Every row comes from one small tree of marks. The marks that hang from a mark follow it in brackets, in the order of their numbers. Every link used is in the known rows. Which tree was each row made from?
(in the rows, 128 means zero)
Known rows
z_206[z_8[z_344] z_878[z_601]]: [120  74 136  97 123  87 107 145 122 117 123 137 143 144 132 132 142 144
 135 139 143  95 169 148 133 137 143 106 135 159 125 151  93 120]
z_683[z_818[z_251 z_344 z_635[z_246]]]: [123  99 141  76 160 112 134 123 139 180 138 146 133 149 108 118 114 119
 187 126 139 136 118 163 128 163 151 136 130 151 102 149 103 131]
z_652[z_344[z_8[z_601] z_243]]: [108 116 144 106 153 108 130 120 127 141 115 128 129 133 143 126  83 132
 113 143 124 125 162 139 153 149 139 111 112 161 108 161 117 121]
z_344[z_8 z_652 z_818]: [116 117 126 120 115 122 144 113 130  58 132 103 130 123 154 100  75 141
  88 136 118 143 167 130 151 128 141 115 100 165 102 160 121 123]
z_878[z_601[z_8[z_344]]]: [116  97 134  88 136 115 120 130 121 128 123 138 112 137 146 134  82 132
 139 136 130 119 161 134 148 161 142 118 118 148 137 154 114 145]
z_206[z_878[z_601[z_8 z_344[z_818]]]]: [118 100 134  98 139 119 115 147 134  97 128 122 132 138 135 115 104 136
 118 137 144 127 151 149 152 155 151 119 133 155 130 150 119 129]
z_601[z_8 z_344]: [114 109 137  97 155 149 116 129 129  64 132 127 110 135 143 104  44 132
 136 136 144 130 167 159 158 138 146 135 109 161 166 176 148 127]
z_344[z_8 z_601[z_878]]: [118  97 144 107 128 104 129 118 120  86 135 115 114 125 150  98  79 147
 100 143 133 147 151 123 169 137 143 122 127 158  85 151 128 119]
z_683[z_818[z_251 z_635]]: [119  94 144  75 154  98 137 117 135 132 132 150 129 144 123 112 116 116
 172 129 137 123 118 165 135 154 146 128 137 151 123 159 115 146]
z_779[z_246[z_635]]: [118  98 130  95 119  93 140 122 136 111 115 169 127 141 131 123  77 133
 141 138 136 138 162 144 121 125 140 131 159 142 111 169  89 153]
z_635[z_246[z_779]]: [119  92 128  89 130 117 132 131 118 175 105 157  91 144 133 128  92 127
 142 135 124 146 160 135 135 157 149 128  85 152  89 155 103 125]
z_683[z_818[z_344[z_601]]]: [111 102 145  85 148 117 142 109 125 154 141 138 134 139 115 123  93 119
 146 130 136 139 135 149 141 167 145 125 142 150 106 177 132 136]
z_344[z_8 z_818[z_635]]: [125 106 136 105 126 115 142 114 134  93 122 126 124 130 143  98 122 143
 114 134 125 144 158 130 158 132 144 116 116 166 110 144 110 143]
z_878[z_601[z_8[z_206] z_344[z_652]]]: [115  98 136  94 153 134 115 133 125  96 128 116 127 134 155 126  60 128
 120 139 130 124 151 145 159 166 148 125 106 148 131 170 133 139]
z_878[z_601[z_344]]: [120 110 144  80 147 121 117 138 124 146 116 129 115 139 148 132  95 124
 114 136 134 120 131 146 151 163 147 119 122 144 129 161 122 148]
z_683[z_818[z_251 z_344 z_635]]: [122 101 144  76 164 108 137 116 140 153 143 144 136 147 114 116 112 118
 183 124 142 128 115 167 130 158 148 133 145 149 108 156 110 138]
z_635[z_246]: [114 102 130  96 127 131 126 135 118 179 110 152 100 140 129 126  90 129
 145 139 126 138 154 135 130 151 148 128  89 154 103 155 100 128]
z_8[z_206[z_878]]: [112  83 126 104 151 120 127 114 112 113 128 143 122 138 144 128 107 131
 148 144 134 117 150 147 142 152 146 122 110 154  87 176 108 141]
z_344[z_243 z_601[z_878] z_818[z_251 z_635]]: [126 137 130  98 134  74 137 147 124  81 114 117 159 130 136  79 106 131
 103 136 130 161 168 143 153 128 159 129 108 165  75 130 127 100]
z_635[z_246 z_818[z_251 z_344]]: [139 125 139  84 134 120 118 125 135 215 132 132 115 151 127 125  87 124
 171 138 128 159 149 144 114 163 155 132  74 151  94 123  67 117]
z_818[z_635]: [114 103 140  84 142 120 134 132 130 132 122 158 117 139 133 113 120 130
 151 131 136 121 135 137 139 137 144 121 136 154 115 157 114 150]
z_8[z_601[z_344[z_652 z_818[z_635]]]]: [112 115 150 100 145 139 119 125 130 136 115 137 143 135 144 109  85 130
 132 134 125 131 162 139 157 140 136 117  94 149 140 178 126 132]
z_251[z_818[z_344[z_243 z_652]]]: [109 119 139  90 150 138 130 128 126 180 143 127 134 137 137 128  62 133
 126 140 141 143 165 151 138 136 150 119 137 160  67 162 100 122]
z_8[z_206[z_878[z_601]] z_344[z_652 z_818]]: [108 110 101  98 135 105 128 122 103  98 125 127 150 136 153 133 109 132
 136 140 121 115 174 131 143 151 137 116  91 159  93 169 118 132]
z_8[z_206 z_344[z_243 z_652] z_601 z_878]: [ 90 104 112  94 162 121 114  93  95 153 109 147 138 134 172 131  51 143
 164 150 110 116 203 144 147 146 128 110  81 159  86 195  81 140]
z_779[z_246]: [120  91 134 101 131 108 142 123 131 111 109 163 122 140 136 134  71 128
 158 140 138 128 161 140 127 128 139 130 139 151 109 174  98 147]
z_635[z_246[z_779] z_818[z_251]]: [139 109 137  76 127  96 124 122 130 192 117 145 100 152 139 124  93 120
 158 138 121 162 157 141 124 163 154 128  61 151  94 126  74 121]
z_246[z_635[z_818]]: [120 127 137  79 112  95 130 114 129 139 134 149 117 140 135 106  96 131
 112 135 126 151 151 140 127 139 145 117 141 142 129 151  88 154]
z_246[z_635[z_818] z_779]: [126 112 134  70 116  75 139 109 129 138 129 157 103 146 141 109  99 129
 108 129 124 162 160 140 134 146 147 118 136 139 107 152  91 149]
z_251[z_818]: [112 100 143  79 141 133 126 121 121 172 129 148 116 138 142 130  81 129
 137 143 140 136 164 144 144 136 145 115 137 155  95 162 100 145]
z_635[z_818[z_344[z_652]]]: [125 131 145  90 132 127 132 116 131 151 145 123 125 141 138 123  72 125
 138 136 130 146 149 135 127 147 145 118 114 153 111 154  96 133]
z_652[z_344]: [110 117 132  86 146 121 133 129 123 129 117 148 118 137 137 135  89 119
 136 139 134 118 150 134 134 152 140 118 130 152 126 165 130 137]
z_683[z_818[z_344 z_635]]: [114 100 147  79 155 119 144 117 132 159 140 145 134 143 111 120 111 121
 165 126 140 132 121 152 140 159 145 126 158 153 117 170 120 148]
z_878[z_601[z_344[z_8]]]: [122 105 146  87 146 119 117 131 128 140 120 120 112 137 153 128  95 133
 104 138 132 122 130 145 160 163 146 117 120 148 123 157 116 147]
z_818[z_344]: [120 112 137  96 151 138 133 119 126 155 138 137 111 140 128 128  83 131
 152 130 142 128 144 146 129 146 145 127 132 148  97 164 108 131]

Which tree is each row?
[129 107 134  89 118  82 136 118 141 119 120 162 132 145 134 121  77 129
 149 139 135 146 161 146 115 128 143 131 148 142 114 155  75 151] => z_779[z_246[z_635[z_818[z_251]]]]
[111 116 135  90 133 114 124 113 114 164 107 161 140 139 140 121 115 134
 166 133 119 123 184 124 149 136 126 111  91 152 140 165 107 142] => z_8[z_344[z_818[z_635]] z_601]
[101 117 124  93 154 112 130 126 119 107 117 135 140 131 141 122  67 126
 117 146 128 134 183 136 147 162 149 120 117 163 100 165 141 119] => z_652[z_344[z_243 z_601[z_8[z_206 z_878]]]]
[132  92 125 108 145 102 131 108 137  79 130 120 139 135 148  98 137 143
 139 137 129 136 153 149 153 140 150 123  98 164  82 135  97 133] => z_344[z_8[z_206[z_878]] z_818[z_251 z_635]]
[116 105 144  73 154 142 127 127 134 199 141 148 131 143 129 127 101 134
 157 135 148 140 153 142 141 140 148 120 158 155  81 150  96 144] => z_251[z_818[z_344 z_635]]
[113 111 107  91 141 112 136  99  94 115 115 147 126 137 152 133 102 127
 157 140 120 121 184 134 144 143 135 122  79 160 108 178 119 147] => z_8[z_206 z_344[z_818]]
[109 110 126  97 158 143 118 112 122  76 132 111 115 131 167 109  51 141
 112 143 131 126 151 157 158 140 142 124 107 163 111 184 125 135] => z_601[z_344[z_8[z_206 z_878] z_652]]
[111 110 140 125 161 130 132 107 127 144 143 106 137 132 145 120  60 144
 122 137 124 134 158 149 148 145 144 122  99 158  61 172 101 109] => z_818[z_344[z_8[z_206 z_601] z_243 z_652]]
[118 110 126 129 140  96 142 110 117  81 119 101 139 128 150 102 104 144
  86 145 119 147 178 151 164 136 152 115  87 178  69 156 103 118] => z_344[z_8[z_206[z_878]] z_243 z_818]
[110 133 134 109 144 119 135 139 122 119 144 107 142 130 133 109  53 135
 107 134 136 146 154 142 141 138 151 129 128 156  62 163 129  95] => z_818[z_344[z_243 z_601[z_878] z_652]]
[138 127 146  83 144 113 124 111 137 162 143 128 119 147 138 122  85 123
 164 135 136 142 142 151 119 150 149 125 105 148 107 137  81 131] => z_635[z_818[z_251 z_344]]
[107 112 126 100 144 145 127 121 131 112 150 124 133 131 134 114  49 138
 135 132 138 141 168 136 133 152 147 129 128 152  85 166 129 113] => z_818[z_344[z_601[z_8[z_878]] z_652]]
[125 108 137 105 118  99 139 125 127  69 127 113 140 124 143  80 113 148
  95 137 129 165 163 113 175 132 148 120 127 164  91 135 133 124] => z_344[z_8 z_601[z_878] z_818[z_635]]
[111 110 118  73 144 115 110 103 118 159 103 165 130 141 153 115  97 143
 190 137 124 124 193 140 137 138 128 112 106 153 129 157  73 152] => z_8[z_344[z_818[z_251 z_635]] z_601 z_878]
[130  86 135 121 145 106 123  93 131 105 123 119 139 134 154 107 114 144
 140 141 122 138 170 148 157 146 143 118  74 155  88 148  88 127] => z_344[z_8[z_206[z_878] z_601] z_818[z_251]]
[117 146 120 114 132  98 142 135 126  68 120 107 148 128 148  98  67 124
  95 135 119 139 172 161 128 124 153 124  80 165  85 154 116  99] => z_344[z_243 z_652 z_818[z_251]]
[120  92 118 104 138 124 135  88 117  86 117 123 113 128 162 109  87 148
 124 145 121 147 181 139 157 144 144 116 105 166  90 164  90 154] => z_344[z_8[z_206 z_878] z_818]
[111 124 126  99 132 112 121 111 117 137 116 143 144 136 151 120  84 131
 158 133 116 119 185 134 137 132 126 116  70 149 128 166 108 121] => z_8[z_344[z_652 z_818[z_251]] z_601]
[110 119 100  93 138 103 131 104 101  88 125 132 152 132 157 122  92 125
 142 139 115 124 186 131 139 148 138 125  61 157  81 170 137 121] => z_8[z_206 z_344[z_601 z_652 z_818[z_251]]]
[115  76 129  96 150 123 122  93 118 123 124 128  99 132 167 126  83 148
 131 148 125 128 154 142 157 160 143 114 121 156  84 164  81 161] => z_344[z_8[z_206 z_878[z_601]]]
[116 103 141  74 149 145 124 134 133 225 136 150 128 145 124 128 102 135
 160 137 144 148 156 140 138 145 151 123 142 157  74 143  89 137] => z_251[z_818[z_344 z_635[z_246]]]
[116 105 134 104 147 119 134 105 124 122 113 131 137 133 147 128  98 130
 128 143 120 133 172 126 156 157 137 112 100 156 115 163 121 137] => z_652[z_344[z_8[z_206 z_601] z_818]]
[110 107 140  94 140 110 117 119 103 152 114 150 116 139 148 123  75 138
 171 139 130 120 171 128 154 125 123 118 109 147 138 169 102 132] => z_8[z_344 z_601[z_878]]
[135 119 139  83 124 111 118 127 130 193 120 140 109 148 135 121  91 122
 161 142 122 154 152 141 119 158 153 128  65 153 108 126  71 125] => z_635[z_246 z_818[z_251]]
[134 122 133  72 132  68 136 110 136 149 136 146 112 150 136 108  95 129
 117 126 129 163 157 158 124 147 153 125 129 139  85 140  80 131] => z_246[z_635[z_818[z_251 z_344[z_243]]] z_779]
[116 114 135 106 150 142 117 151 122   8 143  99 115 129 151  87   4 139
 127 139 149 142 160 153 168 113 144 143 131 161 162 172 153 109] => z_601[z_8 z_344[z_652] z_878]
[120  83 145 104 123 105 116 114 114 128 107 151 143 139 138 124 114 139
 152 137 127 110 200 139 139 122 133 108  94 158 146 171 100 123] => z_206[z_8[z_344[z_818] z_601]]
[107 137  99  74 137  94 123 114 106 114 108 142 130 134 153 108  82 137
 133 141 124 136 203 148 133 140 143 117 102 169  90 154 100 127] => z_8[z_344[z_243 z_601 z_818[z_251]] z_878]
[124 106 135  90 115  88 140 118 138 121 118 164 131 143 132 123  77 130
 140 140 134 149 165 139 120 128 141 127 154 143 117 161  80 156] => z_779[z_246[z_635[z_818]]]
[114  87 133 106 123  80 110 152 122 103 125 122 156 140 136 127 126 144
 114 140 138  96 174 153 133 132 145 105 127 166 111 154  97 103] => z_206[z_8[z_344[z_243 z_652]] z_878[z_601]]
[ 89 116  94  84 151 110 123 103  92 109 119 137 137 130 168 124  57 139
 134 150 115 123 198 140 141 149 139 117  94 168  63 186 111 131] => z_8[z_206 z_344[z_243 z_601 z_652] z_878]
[113 121 133 102 140 130 132 133 125 118 149 118 134 132 133 113  59 134
 126 132 140 142 148 131 137 142 146 130 135 148  77 163 131 108] => z_818[z_344[z_601[z_878] z_652]]
[112  78 145 114 131  90 105 134 119 127 118 142 155 142 130 121 128 148
 143 141 138 100 190 154 138 121 138 105 112 165 125 164  90 102] => z_206[z_8[z_344[z_243] z_601] z_878]
[118  60 156 117 129 106 106 132 131 120 121 145 147 141 128 118 130 146
 144 140 142 106 174 151 137 128 142 107 125 156 126 164  89 113] => z_206[z_8[z_601] z_878]
[125 135 129  99 142  89 140 135 130 103 110 130 143 136 136  96 115 127
 121 132 127 140 163 160 135 128 156 124  98 166  94 139 106 119] => z_344[z_243 z_818[z_251 z_635]]
[117 110 126  97 116 122 133 135 131 103 117 141 150 130 123  93 108 133
 121 133 125 165 191 115 153 154 154 126  95 162 112 141 144 120] => z_344[z_601[z_8] z_818[z_635[z_246]]]
[119  76 148  97 138 125 105 115 123 119 106 145 133 138 146 113  90 145
 145 142 135 120 193 155 142 128 141 110 117 157 146 177  89 134] => z_206[z_8[z_601[z_344[z_818]] z_878]]
[121 136 125  88 143 132 123 144 134  91 122 121 138 137 142  99  86 124
 122 131 132 136 148 156 141 135 149 133  91 160 127 157 137 118] => z_601[z_344[z_652 z_818[z_251 z_635[z_246]]]]
